Every row comes from one small tree of marks. Brackets hold a mark, then the marks that hang from it, in alphabetical order. Every link used is in the known rows. Which tree was each row made from?
Known rows:
{zukan {tunud {duso {kimon revifu}}}}: [ -6  -2  18  -6 -16  -8 -10   9  -2   0 -13  -8  -5  16  12 -11  -8   0
 -23   2  14   9  -7  16  -1  -4   3  15  37   3  -3]
{revifu {kimon duso} {vusos {zike mazi}}}: [  3  -9   6  -3  -6  18  -1  -5   5  -6   2  -3  -3   5   8  -8  -4  -6
   5   1  19 -15   1  -5  -7  -9   4   0   5  -2   6]
{revifu kimon {vusos zatuz {zike mazi}}}: [ -3  -6  -5  -3  -4   2  -3  -2   0  -3   9  -2   9  -8   2   4   3 -21
  16  -5 -10  -8   2 -12 -11  -1   2 -13  -4   1   1]
{zatuz {vusos revifu zike}}: [  7  11 -17  -1   0 -19  -7  -6  -9   7   8   3   5  -8 -13   3   6  -4
  10   1 -27   2   8  -2   5   1   3  10 -33   0  -2]
{duso {kimon {revifu vusos}}}: [ -1 -30  20 -13  -3  -2  -1   3   2   1  -8  -3  -9  -1  12  10  -3  13
 -12  -8   0  -1   7  11 -12   4  -5   1   1   1   7]
{zifol {mazi {zike {vusos zatuz}}}}: [  1  14  -3   6   0   1   9   8   4  -2   3   0  12  -8  -9   4  -3   6
  14   3  -9  12 -10 -11  12   7  -2  -2  11  -1 -17]
{mazi zike}: [  8   8   7   3  10   6  12  15   7   5 -16   0  -4   7  -2  -3  -7   9
  -3   4  18  12  -4  12  10   2  -3   3  11  -1  -1]
{revifu {vusos {zike mazi zatuz}}}: [ -5  -2  -6   5   2  -1   2 -13  -4  -2  11  -1   3  -8   0   7   8 -16
   2  -3   1  -8   8  -8  -6  14  -1 -19   4   2   8]
{vusos revifu {zike zatuz}}: [ -1   7  -3   3   8  -9   2 -11 -10   4   5   5  -2  -1  -6  -2   6  -3
  -2   3 -31  11   4   2   3   5   1  -5 -26  -7   0]
{tunud {duso {kimon {revifu {vusos zatuz}}}}}: [-13 -19  15 -13  -9 -19 -10   7  -3  -5   1   0   1  -5   5  11   0  -2
  -3 -12 -17   0   9   5 -14   3  -4   2  23   5   0]
{vusos revifu {zike {mazi zifol} zatuz}}: [ -9  13 -13   8  -3  -3   2  -1  -5  -1   3   4  -6   9  -1   2   8 -17
  -6   8  -9   3 -11  -5  12  -1   4 -11  -5  -3  -2]
{zukan {tunud duso}}: [  0  15   4   7  -3  -5  -6  11  -2   5  -9  -4   2   9  -2 -17  -7  -7
 -11   4  16  11   0  14   4  -6   3  11  36   4   0]
{zifol {mazi {zike zatuz}}}: [  1  15   1   7   8   7  13   3   9  -2  -7   2  -3  16  -2   0   0   6
  -8   6  17  19 -21   2  14   8  -5 -10  19  -1  -4]
{zifol mazi}: [  7  -5   6   3   7   1   5  12   8   6  -6  -2  -4  13  -2   2  -5   6
  -6   3  12  16 -14   8  11   1  -3   5  10   1   1]
{vusos {zatuz zike}}: [  6   4  -7   2   9  -4   3  -4  -3   6   4   1   6  -4  -7   1   0   0
  14  -2  -4   3  -2   1  -1   4  -1   5 -19   0  -1]
{kimon revifu}: [  8 -10  22  -7  11   6   2   3   3   4 -13  -7  -7  10   6  -7 -10  18
 -12   0  10   5   0  11   1   2  -3  13   1   0   4]
{kimon duso revifu}: [ 10 -15  32  -9   9  20   3  -2   3  -1 -13  -7 -11  17   9 -17 -17  32
 -11   3  17  -3   1   8   1  -5  -1  27   3  -1   3]
{mazi zifol {zike {vusos revifu} zatuz}}: [ -6  25 -11   9   4   2  12   4  -2  -2  -6  11  -2 -10  -8  -1   9  10
  -5  10 -12  14  -5  -3  14  -1   0 -14  -3  -9 -12]
{zatuz zike}: [ 10   3  -5   3   9   0   3  -1   1   8  -3   0  -3   0  -4  -1   0   2
   3   1  19   4  -2  11   4   3  -2   4 -13  -2   4]
{mazi zifol {zike zatuz}}: [ -4  10   1   7  14  11  18  12   8   0 -15   5  -6  10   1  -1   0  10
  -5   9  29  14 -13   5  11   3  -3  -9  21  -5  -1]
{kimon {revifu {vusos {zike mazi}}}}: [  2 -15   8  -5  -7   0  -9  -9   0  -5   4 -11   1   4   8   5  -1 -10
   0  -5   6 -20   8  -4  -5   7   0  -4   7   5   7]
{duso {kimon {revifu {vusos zike}}}}: [ -3 -34  17 -13  -6  -7  -5  -4  -2  -2  -1  -6  -4  -1  10  14  -1   1
   0  -8  -3 -10   9   6 -13  10  -2   0   0  -1   7]
{zifol {mazi {zike {vusos revifu} zatuz}}}: [ -2  29 -12  10  -2  -1   8  -5  -1  -5   3   8   1  -4 -10   0   9   7
  -7   7 -24  20 -12  -6  18   3  -2 -15  -6  -6 -15]
{revifu kimon vusos}: [  6 -10   6  -4  10   9   3   7   8   4  -9   3  -4  -7   2  -3  -1   3
  -2  -3   8   7   5   8 -10  -7  -4  -8  -5  -4   8]
{zifol {mazi zike}}: [  7   8   2   5   3   5   9  16  12   1 -12  -2  -3  19  -2   2  -7   4
  -4   5  21  15 -19   7  18   1  -3   0  21   2  -4]
{revifu {kimon duso} {vusos zatuz}}: [  4 -13  14  -7   8  18   3  -1   4  -2  -1   2   1  -4   2 -11  -8  16
   9  -3  -8  -2   8  -3 -14 -12   0   7  -7  -3   2]
{vusos revifu {zike mazi zatuz}}: [ -4  18  -9   6  -2  -7   1 -11  -8   1   7   2  -3   4  -3  -1   8 -15
  -7   4 -25   5  -3  -4   8   4   3  -9 -17  -2  -2]
{kimon duso {revifu vusos}}: [  9 -24  27  -9   6  18  -3  -8   3  -5  -6  -7  -8   9   9 -10 -13  28
  -7  -3   9 -14  13   5  -8  -4  -2  17   4   2   8]
{zukan {tunud {duso kimon}}}: [ -8   5   7   2 -13 -11  -3  17  -3   6 -11  -2  -3   8   3  -7  -5  -9
 -16   3  14  16  -5  18   0  -4   3  10  36   3  -2]
{revifu vusos}: [  5 -13   6   0  11   0   2   6   3   6  -4   0  -1  -8  -2   4  -2   6
  -2  -5   2   3  14   9  -6   2  -5  -2   1   2  10]
{vusos revifu zatuz zike}: [  1   3  -2  -1   3 -13  -3  -2 -10   4   6   2   5  -2  -9   1  -1  -7
  13  -1 -50   6   6  -1   2   0   3   8 -29  -3  -7]
{zike {mazi zifol} {zatuz {vusos revifu}}}: [ -5  27 -28   6  -3  -5   1  -1  -3   2   4   8  -3   0  -5   3  14  -4
 -10   6  -3   6 -11 -11  11  -4   2  -4 -13   4  -3]
{tunud zukan}: [  0   4  -1  11   3  -4   2  12   9   8  -9   3   0  -6  -1  -4  -6   4
 -12   1  18   7   6  16   1  -4  -1   1  13   1   2]
{zike vusos zatuz}: [ -1   7   6   5  17   2  12  -7  -4   6   2   5   2 -25  -6  -5   5  16
  -4   3  -2  14   6  -1  -2  15  -3  -6  -7  -8  -2]

Write each row's tree:
[  6  15 -16   2   2  -9  -3  -6  -8   5   6   6   3  -2 -11   1   4  -3
   9  -1 -37   5   0   2   5  -5   1   5 -39  -2  -6] => {vusos revifu {zatuz zike}}
[-14  -3  10   0 -16 -19 -10  18   8  -1 -13   2  -6   3   9   2  -4  -2
 -25  -3  22   7   0  21  -3  -4   0   3  41   2  -2] => {tunud {duso {kimon revifu}} zukan}
[  5  17 -32   7  -6  -4  -1   3   3   4   4   2   2   1  -6   9   9 -11
   7   5  44 -10 -15  -7  11   0   2   3  -3   6   1] => {zatuz vusos {zike {mazi zifol}}}
[  3  23 -16   5   5   0   8  -3   7  -2   2   4   6   5  -8   4   6   6
   0   4  19  14 -17  -8  12  10  -4  -6   8   3  -5] => {zifol {mazi {zike {zatuz vusos}}}}
[ 11  15  -3  -7   1   7  -2  -2   0   3  -4   7  -6   2  -4 -17  -1  18
  -3   5  -9   6  -2   0   2 -21   4  19 -32  -4  -4] => {zatuz {vusos {revifu {kimon duso}}}}
[  2 -10   5  -6  10   4   2   3   4   2  -1   3   5 -11   0  -1  -1   3
   9  -6 -14   6   7  -1 -14  -6  -3  -5 -11  -2   2] => {revifu kimon {vusos zatuz}}
[ -3   6  -3   8   0   6   9  16   4   4  -4  -1  -2 -11  -1   2   1   0
  -4   7  25   1  -7  -4  11   2   1  -1  14  -1  -4] => {zike {mazi zifol} vusos}
[  5 -19  13  -6   4  15   0  -6   3  -4  -1  -1  -3   0   4 -10  -7   4
  10   0  12 -10   8   1 -11  -7   2   4  -3  -7   7] => {revifu {kimon duso} {vusos zike}}
[  3   9   1  -5   6   1   1   6  -1   5  -6   7  -2  -1  -3  -9   0   3
   0   1 -41  19  -3   3  -1 -16   1   3 -31  -6  -8] => {vusos {revifu kimon} zatuz}
[ -9  13  -5  10   6   9  13   3   0   1   1   3  -1 -14  -1   0   8   2
  -7   8  21   6  -9 -10   7   9  -1 -12  13  -4  -4] => {zike {mazi zifol} vusos zatuz}
[  0  24 -28  11 -12  -3  -1   1  -4   0   5   5  -2  -9  -7   5  11 -11
  -1   7   2  -5 -10  -5  17  -7   4  -6 -17  -3  -9] => {zatuz {zike {mazi zifol} {vusos revifu}}}
[ -5  -1  -5   1   1   5   2 -12   1  -3   7   1   2  -6   4   0  10 -18
   1  -2   9  -3   0  -9 -10   5   0 -25  -1  -4   7] => {revifu kimon {vusos {zike mazi zatuz}}}
[ -1 -19  13  -6   8   0  -3 -23  -5  -6   6  -5   2  -4   5   3   3   5
   1  -6  -4  -9  13  -3 -13  15  -3  -9  -3  -2   9] => {kimon {revifu {vusos {zike zatuz}}}}
[ -2 -13   5  -6  -7  -1  -9 -11  -4  -7  11 -11   9   0   5   7  -3 -10
  11  -8 -17 -21   9 -13  -9   8   1  -1   0   7   1] => {kimon {revifu {vusos zatuz {zike mazi}}}}
[  1 -22  22  -8   7  12  -3 -28  -5 -11   6  -5  -1   4   7  -8  -5  19
   1  -3   4 -18  14  -5 -13   9   0   4   0  -3   8] => {kimon duso {revifu {vusos {zike zatuz}}}}
[  7 -27  24 -10   1  12  -6 -15  -2  -8   1  -9  -2   7   8  -5 -12  16
   5  -4   6 -22  15   0  -9   2   1  15   2   0   8] => {kimon duso {revifu {vusos zike}}}
[  4 -18  18  -7  -9  13  -8 -13   0 -10   4 -12  -3  12  11  -5  -9   4
   0  -3  13 -28   8  -6  -5   1   2  10  10   5   6] => {kimon duso {revifu {vusos {zike mazi}}}}
[  4 -15   5  -4   6   2  -1  -1   3   2  -1   0   1  -8   1   0   1  -8
  10  -3   5  -1   7   3 -11  -1  -1  -9  -7  -6   8] => {revifu kimon {vusos zike}}
[ -2   2   0   2   0  -3   1   2  -4   4   7  -6   7  -1  -2   2  -3 -16
  13  -1  -9  -3  -3  -8   2   8   3   3  -1   3  -3] => {vusos zatuz {zike mazi}}
[  9   5  13  -5   4  16   3   4   3   2 -12   6 -14  12   2 -21  -7  19
 -12   8 -10  11  -5  10   4 -23   3  15 -23  -9  -2] => {vusos {revifu {kimon duso}}}
[ -7   8  -2   8   8  10  12   9   5   3  -7   2  -8   8   4   0   4  -2
 -13   7  29   8 -15  -1   8   3  -1  -9  17   0   3] => {zike {mazi zifol} zatuz}
[  4  27 -40   7 -13 -11  -7   1  -2   2   6   6   0   3  -9   8  13 -14
   2   5  11  -7 -14  -7  16 -10   4   2 -23   5  -4] => {zatuz {vusos revifu} {zike {mazi zifol}}}
[  2   5 -19   4  -4  -4  -4  -8  -2   0  14   0   9  -8  -4   9   6 -16
  13  -8  -5 -13   4  -8  -5   3  -1  -9 -11   8   2] => {revifu {vusos {zatuz {zike mazi}}}}
[-16   6  -1   8 -13 -22  -4  25   7   5 -10   8  -4  -5   0   4  -1 -10
 -19  -2  22  14   0  23   0  -3   0  -2  42   1  -1] => {tunud {duso kimon} zukan}
[  4  21 -15   1  10 -11   0 -11  -7   7   6  10   1 -11 -11  -2  11  10
  -6   1 -27  14   5  -2   2   2  -1   1 -33   0  -2] => {zike {zatuz {vusos revifu}}}
[ -8 -11  13  -7 -19 -10 -15   3  -3  -4  -7  -7  -1   8  11  -2  -4  -3
 -18  -5   8  -1   7  13 -11  -4   1   5  38   7   3] => {zukan {tunud {duso {kimon {revifu vusos}}}}}
[ -3   1 -24   6  -6   0  -2   1   1  -3  10   1   7  -2  -2  13   7 -15
  14  -3  13 -16  -5 -10  -1  -1   0 -10   2   7   2] => {revifu {vusos {zatuz {zike {mazi zifol}}}}}
[ -3  -7  -5   1  -3  -5  -4  -4  -4  -1  14  -4  11  -8  -2  10   1 -20
  17  -8 -17 -13   9 -11  -6   8   1  -7   0   6   2] => {revifu {vusos zatuz {zike mazi}}}
[ -7   6  -7   6  -1   4   7  13   0   2   3   0   6 -14  -3   3   1  -1
   8   4   3   0  -7 -14   6   3   2   0   9   0 -10] => {zike {mazi zifol} {vusos zatuz}}
[ -3  20 -26   7 -10  -4  -3   5  -3   0   5   4  -1   9  -5   6   7 -15
   5   4 -14  -3 -15  -6  13 -11   4   0 -18   3  -8] => {vusos revifu {zatuz {zike {mazi zifol}}}}
[  4  -1  -8  -4  -8   1 -10 -16  -2  -6  10  -7   7   0   4   7   3  -7
   7  -9  -3 -20   2 -10  -7   3  -1  -3  -9   9   1] => {kimon {revifu {vusos {zatuz {zike mazi}}}}}
[-15 -11   4  -1 -20 -21 -15  12   6  -6  -6   3  -1  -6   8   9   0  -5
 -22 -10  14  -3  12  18 -12  -3  -2  -8  44   6   3] => {tunud {duso {kimon {revifu vusos}}} zukan}
[  7  -5  -2  -5   3  16  -1 -13   1  -5   6   4   4  -5  -1  -8  -2   8
  18  -4   3 -11   4  -5 -13 -11   1   4 -19  -4   2] => {revifu {kimon duso} {vusos {zatuz zike}}}
[  1 -23  12 -10   3  -4  -9 -12  -5  -5   8  -8  10  -5   2   6  -5   2
  15 -10 -24 -15  16  -7 -13   9  -1   3  -6   2   3] => {kimon {revifu {vusos zatuz zike}}}
[  7 -15  16  -6   9  21   4   2   8  -1  -8   2  -7   1   5 -13  -8  17
  -2   0  16  -2   6   6 -10 -13  -1   5  -1  -5   8] => {revifu {kimon duso} vusos}
[ -7 -34  15 -15  -7 -10  -6  -7  -6  -4   7  -5   4  -6   8  15  -2   0
  11 -11 -26 -11  11  -3 -18  11  -1   2  -6   1   1] => {duso {kimon {revifu {vusos zatuz zike}}}}
[  0   5 -20   4  -5  -6  -1   8   1   3   5  -2   4   0  -4   9   4 -15
  11   5  31  -9 -10 -11   8   5   4   5   7   4   1] => {zatuz {vusos {zike {mazi zifol}}}}
[ -2 -12   2   2  12  -4   2 -14  -5   1   9   2   4 -12  -3   5   5  -4
   8  -5  -5  -2  14  -1 -11  15  -3 -14  -5  -3  10] => {revifu {vusos {zike zatuz}}}
[ -7   7 -14   4  -9  -7  -3   9  -6   0   5   1   2   9  -3   6   1 -20
   9   5 -28  -3  -9 -10  11  -7   6   1  -8   1  -8] => {vusos revifu zatuz {zike {mazi zifol}}}
[  5 -23  24 -11   6  15  -4 -10  -1  -7   1  -6   1   4   6  -8 -13  28
   4  -6 -13 -15  14  -4 -12  -3  -2  18  -1   4   2] => {kimon duso {revifu {vusos zatuz}}}
[ -3   7 -12   6  -8  -3  -2  12  -2   1  -2   0  -7  13  -1   4   2 -18
  -2   7  -4  -2 -10   0  15  -7   5  -1  -3  -1  -2] => {vusos revifu {zike {mazi zifol}}}
[  0  25 -12   6  -7  -6   3   5  -2  -4   5   4   9  -5 -13   4   2   3
   8   4 -43  14  -9 -10  18  -3   0  -2 -10  -2 -21] => {zifol {mazi {zike {vusos revifu zatuz}}}}
